What can hang from each mark:
C: A B H J W
L: W
W: G Q
G: W
J: C G
A: C
H: M
U: W

Every row comes from one small tree of marks. The marks that hang from a mark follow it in brackets, in alphabetical order. Every link used is in the known rows. Which tree was each row made from?
Known rows:
A[C[H[M]]]: [-10.2  -3.2 -21.8  -8.4 -27.6  12.9   9.8   4.0   4.7  10.9   1.6  41.4
  13.4  13.8  -1.2   6.5   3.2  11.0]
U[W[G]]: [-27.7 -30.4 -18.0  13.2   6.3  -4.9   8.1  14.3  -4.9  38.7   9.4  10.6
  21.2  24.6  -2.4  -1.4  -1.6 -23.3]
L[W[G Q]]: [-25.1 -34.6 -20.3   3.5   7.5 -13.8   6.9  24.2 -31.4  47.0  -5.2 -13.9
  22.5  19.4 -23.3 -20.1  -3.7  -6.2]
J[C[A H[M] W]]: [ -2.2 -14.3 -33.3 -13.2  -4.7  11.5 -23.9  -6.2  22.4  62.1  18.8  36.6
   6.9   6.8 -18.6 -13.9  13.0  16.8]
A[C[B J W[G Q]]]: [ -3.9 -24.6 -47.9   4.2 -24.6  23.2  -6.7  22.5  -5.1  57.0 -22.0 -16.5
  15.6   8.0 -55.6 -40.1  10.4 -13.5]
J[C[A W] G]: [  1.3 -33.3 -26.5  -1.1  13.7  11.2 -47.3   8.9   6.1  76.2  44.9  -1.0
  -5.7   0.5 -15.0  -9.9   5.1  -5.0]
C[B H[M] W[G Q]]: [ -2.4 -23.6 -47.9   6.2  -8.2  17.7 -11.5  -1.5 -13.7  48.8 -34.2   2.0
  44.6   9.5 -41.1 -23.2  18.1  -1.1]
A[C[B H J W[G Q]]]: [ -6.9 -24.4 -46.2   0.9 -31.8  33.0  -7.7  18.4  -1.1  52.9 -38.4  -0.4
  10.9   2.6 -62.7 -44.8  23.8 -18.8]
C[A B H J W[G]]: [-10.8 -35.6 -39.3 -13.8  -7.0  24.3 -45.1  14.8  13.1  73.0 -26.9   2.1
   4.5  -7.6 -56.1 -50.5  27.5 -16.8]
W[Q]: [ -9.7 -18.4 -28.3  19.2 -16.2  -0.4   4.8   6.2  -8.0  21.2   1.1  11.4
   4.8  20.1  -5.5  -8.8   0.1  14.5]
J[C[B]]: [ 14.1 -11.6 -16.3   7.2 -16.6   0.8 -16.1 -10.1  14.8  43.0  19.0 -11.2
  -5.0  17.9  -1.6  -3.7  -6.5   0.3]
A[C[B J[G] W]]: [ 12.2 -16.2 -36.4   2.6 -14.4  23.6 -30.1  19.1   6.5  60.7  -0.1 -17.9
  -8.3  -7.2 -38.0 -22.4  13.1 -20.1]
J[C[A B] G[W[Q]]]: [ 16.4 -22.2 -43.9  17.8  11.2  18.7 -43.6 -12.8  26.8  59.7  42.5 -33.1
  -2.3   6.8  -8.6   0.0  19.1   3.1]
A[C[B H[M] J W]]: [  8.4   2.5 -43.2 -10.7 -30.9  25.4  -6.7   3.7  23.6  46.4 -27.6  19.2
   3.1  -0.6 -42.0 -27.7  22.2   1.4]
A[C]: [-12.1 -10.7 -13.9   0.9 -26.7  -0.7   2.8  17.0   0.2  12.1  20.5  17.9
  -1.5  14.5   0.2  -1.0 -11.7   2.6]
C[B J W]: [  8.9 -11.9 -34.1   7.5 -16.8   5.6 -23.0   9.6  15.4  59.8 -17.7  -7.0
  -8.0  -1.4 -37.7 -38.7  14.4  -4.7]
A[C[B J W]]: [  7.1  -5.1 -34.7  -0.9 -29.1  11.8 -13.9  15.6  18.2  48.6  -7.7  -3.5
 -11.0  -0.2 -41.0 -34.9   7.5  -6.8]
G[W[Q]]: [ -4.1 -10.0 -30.1  29.2  -6.6  -6.8  -1.5   3.1  11.2  19.5  16.2   5.7
   5.4  10.3  -3.5  -6.4  14.8  12.4]
J[C[B] G[W[Q]]]: [ 22.2 -15.8 -33.4  29.6   5.6  14.2 -26.2 -13.8  17.4  53.0  31.6 -33.4
   2.4   7.9  -5.4   6.0  16.8  -6.0]

Write each row's tree:
[  9.7 -19.4 -11.1  20.6  13.0   2.3 -26.3  -0.7  17.0  52.9  50.5  -6.7
  -0.9   1.1  10.2  13.8  13.4  -9.3]
J[C G[W]]
[ 19.0 -22.4 -18.1   9.5  -0.7  13.7 -31.4  -7.0   2.5  55.4  26.7 -25.1
  -2.3  10.8   0.8   7.9  -1.8 -13.0]
J[C[B] G]
[-27.3 -31.7 -33.8  23.9   2.6   2.1  20.5  10.1 -10.4  36.1   0.4   6.9
  25.4  32.3 -11.8  -6.2   1.6 -14.0]
U[W[G Q]]
[  6.2 -17.6 -28.8  -8.4 -13.4  13.5 -44.6  -9.1  27.9  62.3  11.6   7.1
 -12.1   0.2 -32.1 -28.5  11.4  -0.4]
J[C[A B H W]]
[  1.0 -18.2 -34.4  -2.3  -5.3  -0.6 -43.8   4.2  14.9  49.7   9.8  -7.9
  -3.7  -0.3 -27.9 -30.0   0.4   6.0]
C[A B W]
[-10.1 -24.3 -38.2   3.6 -25.9  21.7 -13.7  12.2 -12.2  35.5 -21.4  -1.1
  22.3   5.4 -50.6 -30.7   8.8 -16.4]
A[C[B H W[G Q]]]
[  7.1 -27.7 -16.7  10.8   7.0   5.6 -29.3   8.4  -2.7  68.9  33.8  -0.9
  -0.4   1.4 -11.0  -3.3   3.0 -13.2]
J[C[W] G]
[ 18.1 -12.8 -35.4  -2.8  14.0  25.6 -46.0 -21.6  38.3  59.4  32.0  -4.9
   8.7  -0.4  -1.7  10.3  29.4   3.1]
J[C[A B H[M]] G[W]]
[  2.2 -13.1 -40.0  16.4 -23.3  12.1 -17.8  -4.3   2.1  35.8 -27.1   2.9
   3.3   3.6 -40.4 -32.2  18.6   1.8]
C[B H W[Q]]
[ 11.9 -15.8 -27.6  14.4  -1.8  24.6 -35.3   0.3  28.8  50.8 -11.0  -9.9
 -11.6 -12.2 -21.9 -14.1  44.0 -18.7]
C[B H J[G[W]]]
[  1.2 -27.4 -37.4 -18.6   1.9  19.7 -38.6  -6.9  11.7  76.0   4.3   5.6
  28.7   7.4 -31.8 -20.0  11.2  -3.3]
J[C[A B H[M] W[G]]]
[ 16.4 -23.3 -38.1  16.5  -6.9  28.5 -32.0 -10.3   0.9  64.7  -1.0 -12.5
   1.1   2.2 -34.5 -16.4  21.5 -12.2]
J[C[B H W[Q]] G]
[ 14.7 -23.8 -15.7   5.1  -8.0  24.1 -33.4 -12.2   6.6  50.5   9.9  -8.3
  -5.5   6.5  -7.8   3.3  12.8 -17.1]
J[C[B H] G]
[  5.1  -5.0 -27.5   2.7 -24.9  -0.4 -18.8  10.9   6.5  32.3   8.7  -6.1
  -0.3   1.7 -26.4 -19.5  -7.5  -5.2]
A[C[B W]]
[ 11.3 -11.8 -20.8  10.1  10.4  16.4 -19.5 -11.4  21.7  50.3  31.3  17.6
  13.8   2.8   9.0  19.7  28.9  -1.8]
J[C[H[M]] G[W]]
